What can hang from each mark
j646: j628 j880
j489: j880
j176: j880
j714: j646
j880: j6 j432
j6: j714
j437: j646
j761: j437 j628 j880

Every row comes from one small tree of marks. Brackets hold a mark, then the marks that hang from it, in the order of their numbers. Every link used is in the known rows. Which tree was each row made from?
Known rows
(j489 (j880 (j6 (j714 j646)))): -.13	.05	.08	.25	-.12	-.23	.05	-.19	-.32	-.06	-.02	.08	.21	-.29	.32	-.08	-.21
(j714 (j646 j628 (j880 j432))): .01	.19	.04	.04	-.07	-.24	-.20	-.18	-.35	.19	-.26	.06	.21	.23	.03	-.21	-.13
(j761 j880): -.08	.09	-.15	.05	-.07	-.02	.23	.32	.22	-.06	-.16	.29	-.06	.06	.02	.11	-.01
(j646 j628 (j880 j6)): -.11	.08	.19	.09	-.16	-.18	-.23	-.15	-.06	.09	-.11	-.22	.32	.04	.06	-.18	-.02
(j176 (j880 (j6 j714) j432)): -.01	.15	.04	.32	-.19	-.05	.37	.22	.00	-.05	.18	.12	.16	-.09	.37	.14	-.18
(j489 (j880 j6 j432)): -.06	.02	.21	.31	-.12	-.10	.18	-.11	-.28	-.22	.01	-.33	.39	-.12	.36	.07	-.19
(j6 (j714 (j646 j628 j880))): -.03	.19	-.06	-.02	.02	-.30	-.14	-.03	-.24	.24	-.22	.68	-.10	-.01	.15	-.17	-.17
(j646 j880): -.13	.10	-.10	.18	-.18	-.05	.08	.17	.18	.08	-.13	-.01	.21	-.11	-.07	.04	-.18
(j6 (j714 (j646 (j880 j432)))): -.01	.23	-.14	.09	.02	-.25	.09	.11	-.25	.21	-.16	.74	-.03	-.02	.21	.02	-.25
(j761 j628): -.15	.10	.11	-.05	.21	-.26	-.30	-.12	-.28	-.03	-.09	-.26	-.11	.00	.01	-.07	.30
(j646 j628 (j880 j6 j432)): -.03	.13	.25	.14	-.12	-.18	-.10	-.08	-.16	.02	-.12	-.27	.41	.19	.20	-.06	-.08
(j714 j646): .01	.10	-.10	.00	-.02	-.16	-.12	-.21	-.36	.18	-.06	.18	.03	.05	-.02	-.13	-.05
(j761 (j437 j646) j628 (j880 j6 j432)): -.16	.35	.30	-.02	.07	-.40	.24	.07	-.18	-.30	.09	-.21	.12	.12	.39	.05	.49
(j176 (j880 (j6 (j714 (j646 j628))) j432)): .02	.16	.09	.26	-.18	-.14	.22	.08	-.16	.01	.11	.14	.15	.01	.37	.01	-.14
(j6 (j714 (j646 j628 (j880 j432)))): .01	.21	-.03	.01	.06	-.29	-.07	.01	-.29	.20	-.23	.66	-.05	.07	.21	-.11	-.19
(j761 (j437 j646) j628 (j880 j432)): -.14	.33	.24	-.10	.12	-.35	.22	.19	-.02	-.31	-.08	-.12	-.04	.18	.25	-.01	.46
(j437 j646): .14	.14	.15	-.13	-.11	.13	.07	-.13	.17	.02	.28	-.20	.02	.02	.00	-.01	.22
(j646 (j880 j432)): -.05	.15	-.04	.23	-.14	-.04	.21	.25	.08	.02	-.14	-.04	.30	.04	.05	.16	-.23
(j646 j628): .04	-.03	.22	-.18	.07	-.09	-.33	-.21	-.07	-.01	-.14	-.15	-.05	.21	.01	-.28	.12

Which tree is each row?
.09	.20	.10	.18	.06	-.22	.21	-.05	-.58	.07	.17	.34	.24	.12	.52	.22	-.15 -> (j880 (j6 (j714 j646)) j432)
-.14	.19	.32	-.21	.15	-.34	-.15	-.22	-.14	-.19	.09	-.36	-.08	-.03	.09	-.24	.52 -> (j761 (j437 j646) j628)
-.06	.18	.06	-.11	-.13	-.10	.38	.22	.36	-.22	.02	.19	-.03	.03	.11	-.06	.23 -> (j761 (j437 j646) j880)
-.15	.24	.04	.06	.18	-.27	.07	.28	-.16	-.17	-.25	-.01	-.07	.21	.16	.16	.23 -> (j761 j628 (j880 j432))
-.04	.22	-.07	.23	-.15	-.22	.05	-.11	-.41	.21	-.04	.10	.35	.04	.12	.03	-.19 -> (j714 (j646 (j880 j6 j432)))
-.03	.17	.23	.13	-.07	-.24	-.07	-.01	-.18	.06	-.14	.03	.32	.15	.30	-.04	-.13 -> (j646 j628 (j880 (j6 j714) j432))
.01	.15	.30	-.13	-.10	-.15	.08	-.08	.15	-.15	.04	-.20	.16	.08	.12	-.23	.17 -> (j761 (j437 (j646 j628 (j880 j432))))
-.11	.12	.16	.07	-.11	-.25	-.20	-.09	-.08	.13	-.13	.08	.22	.00	.16	-.16	-.08 -> (j646 j628 (j880 (j6 j714)))
-.25	.28	-.03	.07	.13	-.45	-.04	.08	-.37	.02	-.12	.32	-.10	-.02	.25	.08	.25 -> (j761 j628 (j880 (j6 (j714 j646))))
-.09	.19	-.12	.19	-.19	-.24	-.05	-.17	-.34	.25	-.03	.14	.29	-.06	.02	-.05	-.16 -> (j714 (j646 (j880 j6)))
-.08	.20	.00	.31	-.13	-.14	.26	.20	-.10	.07	.00	.18	.37	-.05	.29	.23	-.25 -> (j646 (j880 (j6 j714) j432))
.08	.14	.15	.19	.06	-.14	.26	.04	-.40	-.01	.20	.25	.22	.09	.52	.27	-.12 -> (j880 (j6 j714) j432)
-.01	.12	.09	.05	.02	-.27	-.09	-.25	-.46	.16	.13	.35	.08	-.03	.33	-.05	-.02 -> (j880 (j6 (j714 (j646 j628))))
-.01	.20	.09	.10	-.11	-.29	-.18	-.26	-.47	.20	-.14	.00	.32	.20	.12	-.16	-.11 -> (j714 (j646 j628 (j880 j6 j432)))
.00	.16	.33	-.09	-.12	-.17	.09	-.14	.07	-.15	.12	-.24	.23	.06	.18	-.21	.19 -> (j761 (j437 (j646 j628 (j880 j6 j432))))
.08	.25	.16	.10	-.24	.07	.22	-.03	.11	.04	.29	-.29	.34	.01	.13	.14	.08 -> (j437 (j646 (j880 j6 j432)))
.01	.23	.30	-.06	-.10	-.19	.37	.08	.06	-.27	.11	-.01	.20	.23	.39	-.01	.25 -> (j761 (j437 (j646 j628)) (j880 j6 j432))
.01	.23	.13	-.05	-.08	-.08	.51	.31	.27	-.28	.00	.14	.07	.18	.25	.06	.17 -> (j761 (j437 j646) (j880 j432))
-.24	.29	.24	-.07	.03	-.42	.11	-.01	-.08	-.24	.10	-.16	.02	-.03	.25	-.07	.54 -> (j761 (j437 j646) j628 (j880 j6))
-.06	.17	.04	.06	-.14	-.29	-.27	-.32	-.39	.25	-.13	.03	.25	.08	.02	-.25	-.07 -> (j714 (j646 j628 (j880 j6)))
-.02	.12	.26	-.17	-.12	-.16	.02	-.12	.19	-.12	.04	-.18	.10	.01	.05	-.29	.21 -> (j761 (j437 (j646 j628 j880)))
-.03	.13	.30	-.12	-.14	-.18	.03	-.17	.11	-.12	.12	-.21	.18	-.02	.12	-.25	.22 -> (j761 (j437 (j646 j628 (j880 j6))))
-.17	.33	.04	.13	.18	-.43	.09	.16	-.47	-.04	-.13	.28	.01	.14	.39	.20	.19 -> (j761 j628 (j880 (j6 (j714 j646)) j432))
-.18	.25	.10	.14	.14	-.32	.10	.17	-.32	-.14	-.09	-.10	.09	.16	.30	.22	.25 -> (j761 j628 (j880 j6 j432))
-.01	.24	.19	.03	-.13	-.14	.53	.19	.10	-.26	.18	.06	.22	.13	.38	.12	.20 -> (j761 (j437 j646) (j880 j6 j432))
